Each row comes from the steps of one walk. Every step used is in the known rows, and no mark comes twice. Write the walk behind each row, first mark first.
Known rows:
T/S/H/K: [-.03,.12,.10,.08,-.16,-.08,.00,-.01,-.21,.05,.40,-.03,-.21,-.02,.23,.32,.03,.12,-.07,-.19,.15,.07,.05,-.09,.10,.03,.28,.27,-.13,-.22]
T/S/H/R/U: [-.13,.14,.24,.15,-.31,-.08,-.08,.01,-.01,-.10,.23,-.02,-.48,.12,.20,.17,.05,.06,-.23,-.20,-.16,-.01,.07,-.02,.00,.01,.04,.54,-.20,.08]
R/U/S/H/K: [-.15,.14,.12,.03,-.21,-.15,-.14,.02,-.39,.05,.13,.05,-.36,.00,.20,.39,.09,.14,-.41,-.13,.05,.06,.05,-.07,.09,.08,.18,.24,-.01,-.13]
F/J: [.06,.00,-.01,-.02,-.25,-.01,.03,-.08,-.05,-.04,-.08,.06,-.17,-.04,-.02,.04,.01,-.05,.01,-.04,-.20,-.02,-.03,.06,-.08,-.03,-.05,-.04,-.03,.10]
F/J/U/S/H/R: [.07,.12,.17,.07,-.30,-.10,-.12,-.07,-.26,-.17,.06,.05,-.48,.06,.00,.51,.27,-.01,-.33,-.12,-.23,-.06,-.01,.01,-.12,-.01,-.14,.25,-.07,.16]
J/F/S/U/R/H/D: [-.09,-.18,.23,-.06,-.28,-.20,-.10,.17,-.17,-.28,-.07,-.01,-.56,.03,.06,.25,.12,.02,-.13,-.23,.10,-.03,.29,.08,-.03,-.04,.22,.46,-.13,.61]
T/S/H: [-.03,-.03,.13,.05,-.08,-.03,.00,-.06,-.09,-.03,.26,-.03,-.04,.01,.13,.05,.02,.06,-.10,-.07,.04,.04,-.01,-.07,.07,-.02,.18,.37,-.19,-.06]
D/H/K: [-.04,.04,.02,.03,-.01,-.06,-.04,-.01,-.22,.07,.19,.02,-.19,-.02,.09,.40,.05,.14,.09,-.16,.02,.12,.09,-.04,.08,.08,.16,-.17,-.09,-.09]
T/S/U: [-.06,.08,.09,-.05,-.36,-.01,-.01,.10,-.14,-.04,.08,-.02,.01,.01,.11,-.26,-.04,.02,-.10,-.07,.01,-.04,.09,.02,.00,.03,.24,.44,.05,-.09]
D/H: [-.04,-.12,.04,.02,.04,.01,-.02,-.05,-.07,-.04,.02,.02,.00,.03,.00,.19,.06,.06,.07,-.04,-.06,.07,.05,-.03,.05,.02,.11,-.04,-.11,.04]
D/H/S/U/J: [-.27,.00,.07,.03,-.38,.03,-.11,-.01,-.42,-.04,.05,.09,.08,.09,.12,.06,.08,.04,-.12,.04,-.26,.07,.31,.03,.03,.11,.32,.24,.12,.01]
T/S/H/R/U/J: [-.18,.10,.17,.12,-.41,-.03,-.05,.01,-.23,-.18,.22,.04,-.42,.17,.21,.22,.04,.05,-.32,-.05,-.32,-.01,.10,.01,-.06,-.01,.13,.62,-.16,.03]
R/U/J/F/S/H: [-.18,-.15,.16,.05,-.36,-.09,-.08,-.03,-.16,-.08,-.06,.13,-.45,.06,.06,.26,.05,.02,-.51,.01,-.04,-.01,.08,.10,-.01,.02,-.06,.28,-.16,.46]
S/U/J: [-.15,.06,-.02,-.05,-.26,.07,-.01,.05,-.40,-.11,-.09,.03,-.03,.04,.02,-.12,.04,-.02,-.19,.13,-.18,-.03,.15,.05,-.09,.08,.16,.26,.18,.05]
H/R: [.05,.13,.01,.07,-.01,-.03,-.02,.06,.05,-.03,.09,-.03,-.25,.07,.03,.33,.05,.00,.06,-.12,-.15,-.02,.05,-.01,-.05,.02,-.11,.05,-.02,-.07]
D/H/R: [-.01,.02,.06,.09,.00,-.05,-.05,.01,-.01,-.07,.14,.01,-.27,.11,.04,.48,.12,.07,.10,-.18,-.22,.07,.09,-.04,-.01,.03,-.02,-.04,-.13,-.06]
D/H/R/U/S/T: [-.19,.07,.17,.02,-.22,-.17,-.17,.06,-.08,-.15,.09,.10,-.28,.15,.12,.40,.12,.09,-.22,-.04,-.46,.04,-.05,-.11,.07,.02,-.05,.45,.04,.13]
T/S: [.00,.00,.05,-.02,-.17,-.02,.02,.03,.00,-.02,.18,-.02,.04,.01,.11,-.16,-.08,.05,.04,-.04,.07,-.02,-.04,-.02,.01,-.04,.12,.25,-.09,-.07]
R/U/J: [-.21,.01,.03,-.02,-.31,.03,-.03,.01,-.16,-.10,-.12,.07,-.14,.07,.06,-.13,-.04,-.01,-.28,.12,-.22,-.02,.05,.07,-.09,.03,.02,.20,.03,.21]
F/S: [.00,.00,.00,.00,-.27,-.17,-.02,.04,.09,.02,-.05,.03,.05,.01,.03,.08,-.02,.03,-.05,-.03,.04,.01,.03,.05,.05,-.01,.05,-.05,.01,.16]
J/U/R: [-.04,.02,.12,.03,-.19,.01,-.01,.03,.16,-.25,-.05,-.03,-.25,.04,-.06,-.11,.10,-.06,-.02,-.06,.09,-.11,.04,.03,-.10,-.06,.04,.16,.09,.36]
W/U: [-.09,.01,.10,-.02,-.04,-.01,-.02,.02,-.05,-.09,-.04,-.01,.10,.06,.04,-.08,.00,-.04,-.03,.01,-.04,-.01,.11,.06,-.03,.02,-.04,.06,.14,.30]
U/J/F/S: [-.01,-.15,.00,-.03,-.26,-.08,-.03,.05,-.11,-.04,-.06,.11,-.16,.03,-.03,.33,-.03,.01,-.20,.08,.04,-.04,.03,.09,-.04,.00,-.07,.09,-.08,.24]
F/S/U/R/H/K: [-.14,.19,.06,-.02,-.33,-.26,-.06,.18,-.19,-.13,-.13,.01,-.43,-.01,.14,.30,.11,.09,-.09,-.23,.11,.03,.20,-.02,.04,.01,.41,.33,.09,.36]
T/S/U/J: [-.13,.05,.02,-.06,-.45,.07,.02,.10,-.36,-.12,.07,.02,.05,.06,.12,-.22,-.03,.02,-.18,.09,-.13,-.04,.12,.03,-.05,.02,.28,.51,.07,-.04]

Which walk is each row?
[-.20,.03,.11,-.06,-.25,-.14,-.13,.05,-.11,-.07,-.05,.09,-.04,.03,.10,-.04,.01,.02,-.33,.10,-.23,-.02,-.14,-.08,.07,-.02,-.03,.48,.14,.15] -> R/U/S/T
[-.03,-.01,.08,-.04,-.34,-.11,-.07,.13,-.07,-.02,-.14,.06,-.23,-.06,-.03,.05,.03,.00,-.26,-.12,.13,-.05,.11,.11,.00,.04,-.04,.15,.07,.30] -> J/F/S/U
[-.08,-.05,.04,-.06,-.16,.13,-.03,.09,-.41,-.11,-.09,.07,-.24,-.02,-.04,.07,.04,-.01,-.28,.09,-.04,-.07,.12,.09,-.11,.04,-.05,.29,.08,.19] -> S/U/J/F
[-.07,-.07,.05,-.02,.17,-.03,.00,.03,-.02,-.18,-.13,-.02,-.21,.04,.01,.09,.09,.00,.05,-.06,.04,.00,.00,-.07,-.03,-.11,.19,.27,-.09,.34] -> U/R/H
[-.10,-.13,.21,-.01,-.06,-.06,-.07,-.01,-.10,-.33,.00,-.07,-.41,.09,.01,-.01,.17,-.03,-.04,-.08,.03,-.06,.16,.02,-.10,-.07,.16,.31,-.15,.55] -> J/U/R/H/D
[-.07,-.12,.11,-.02,.08,-.08,-.05,-.06,-.27,-.07,.04,-.04,-.14,.05,.09,.01,.08,.04,.00,-.05,-.07,.05,.15,-.02,.01,-.01,.12,.15,-.23,.20] -> R/H/D
[-.15,-.06,.09,.08,-.13,-.06,-.10,-.06,-.05,.04,.15,.08,.06,.05,.11,.18,.02,.06,.06,-.11,-.05,.09,.16,-.02,.11,.05,.13,-.01,-.06,-.02] -> D/H/S
[-.01,.10,.09,.15,.14,-.05,-.05,-.02,-.04,-.08,.16,-.02,-.32,.09,.04,.43,.17,.00,-.08,-.14,-.18,.03,.09,-.06,.02,.02,-.02,.15,-.14,-.05] -> S/H/R
[-.14,-.08,.16,.06,-.45,-.12,-.12,.06,-.08,-.14,-.04,.15,-.61,.15,.05,.60,.04,.08,-.29,-.10,-.27,.01,.14,.11,-.06,.05,-.12,.17,-.22,.41] -> D/H/R/U/J/F/S
[.01,-.04,.16,.01,-.27,-.07,-.07,-.14,-.33,-.13,-.02,.06,-.23,-.01,-.02,.22,.20,-.01,-.39,.01,-.09,-.05,-.05,.03,-.06,-.02,-.05,.21,-.03,.19] -> F/J/U/S/H
[-.03,-.11,.14,-.01,.00,-.13,-.12,-.05,-.34,-.08,.25,-.03,-.06,.06,.12,.36,.13,.09,-.16,-.02,-.04,.06,.12,-.06,.08,.03,.19,.23,-.14,-.18] -> U/S/H/D
[-.13,.04,.15,-.05,-.22,-.04,.00,.14,-.14,-.24,-.03,-.05,-.24,.02,.14,-.17,.05,.03,-.04,-.13,.05,-.04,.10,-.04,-.04,-.08,.40,.72,-.02,.29] -> T/S/U/R/H
[-.16,-.04,.16,-.02,.14,-.05,-.01,.06,-.05,-.27,-.18,-.04,-.16,.09,.07,.01,.10,-.01,.01,-.05,-.01,-.01,.18,-.01,-.05,-.07,.10,.30,.04,.61] -> W/U/R/H
[-.11,.02,.08,-.07,-.27,-.08,-.12,.06,-.15,-.04,-.09,.07,-.10,.03,.08,-.04,-.01,.07,-.32,-.01,.00,-.04,-.01,.02,.00,.02,.02,.28,.05,.03] -> R/U/S
[-.22,.10,.13,.02,-.15,-.05,-.12,.02,-.29,-.01,-.11,.03,-.01,-.02,.14,-.16,.09,-.01,-.15,-.05,.01,.03,.19,-.01,.06,.03,.17,.36,.06,.23] -> R/H/S/U
[-.16,.04,.10,-.04,-.01,-.01,-.03,.11,-.16,-.23,-.21,-.02,-.26,.01,.02,-.05,.14,-.01,-.05,-.08,-.02,-.02,.14,-.03,-.05,-.05,.30,.45,.03,.36] -> S/U/R/H
[-.05,.16,.11,.00,-.25,-.10,-.14,.12,-.08,-.08,.00,.05,-.34,.08,.11,.33,.03,.06,-.24,-.08,-.12,-.05,.01,.01,-.04,.03,-.09,.31,.03,-.06] -> H/R/U/S
[-.15,.03,-.03,-.05,-.55,-.10,-.03,.08,-.26,-.10,-.16,.08,.05,.06,.03,-.04,.01,.01,-.25,.12,-.16,-.01,.19,.08,-.03,.06,.23,.20,.15,.17] -> F/S/U/J
[-.14,.15,.20,.14,-.11,-.05,-.11,-.03,-.02,-.10,.08,.01,-.51,.10,.09,.27,.13,.01,-.26,-.16,-.23,.02,.08,.00,-.02,.04,-.07,.29,-.09,.12] -> S/H/R/U
[-.04,-.03,.12,-.03,-.38,-.11,-.05,.22,.11,-.16,-.15,.04,-.41,-.01,-.03,.16,.04,-.02,-.13,-.18,.17,-.09,.16,.09,-.04,-.01,.08,.33,.09,.39] -> J/F/S/U/R
[.01,-.15,.01,-.04,.02,.10,.00,.01,-.21,-.05,-.01,.06,-.19,.02,-.05,.24,-.01,.01,-.14,.10,.01,-.05,.01,.05,-.09,.00,-.13,.13,-.07,.10] -> U/J/F
[-.05,-.11,.20,-.03,-.30,-.07,-.03,-.09,-.19,-.38,-.07,-.03,-.56,.05,.00,.03,.18,-.06,-.01,-.12,-.18,-.08,.14,.09,-.17,-.09,.09,.30,-.13,.72] -> F/J/U/R/H/D
[-.18,.01,.07,.01,-.34,.09,-.10,.09,-.34,-.04,.00,.09,-.17,.01,.07,.06,.00,-.04,-.24,.02,-.01,-.04,.22,.08,-.03,.06,.01,.35,.15,.15] -> H/S/U/J/F
[-.05,.10,.02,.02,.09,-.08,.00,.07,-.12,-.10,.00,-.03,-.44,-.03,.12,.38,.08,.07,.08,-.17,.14,.04,.05,-.08,.01,-.05,.27,.20,-.06,.16] -> U/R/H/K
[-.09,.05,.25,.14,-.28,-.19,-.15,.05,.09,-.08,.01,.06,-.71,.05,.06,.52,.10,.03,-.42,-.27,-.07,-.01,.09,.07,.01,.05,-.21,.29,-.18,.37] -> J/F/S/H/R/U
[-.20,.03,.12,.05,-.29,-.03,-.13,.01,-.20,.00,.06,.06,.02,.03,.10,-.04,.08,.04,-.04,-.12,-.10,.07,.28,.01,.09,.12,.23,.17,.12,.03] -> D/H/S/U
[-.08,-.13,.03,-.02,-.20,-.14,-.01,.06,-.04,-.06,.00,.13,-.09,.01,-.02,.23,.01,-.01,-.22,.18,-.20,-.01,-.06,.00,.04,-.05,-.11,.29,.01,.42] -> U/J/F/S/T
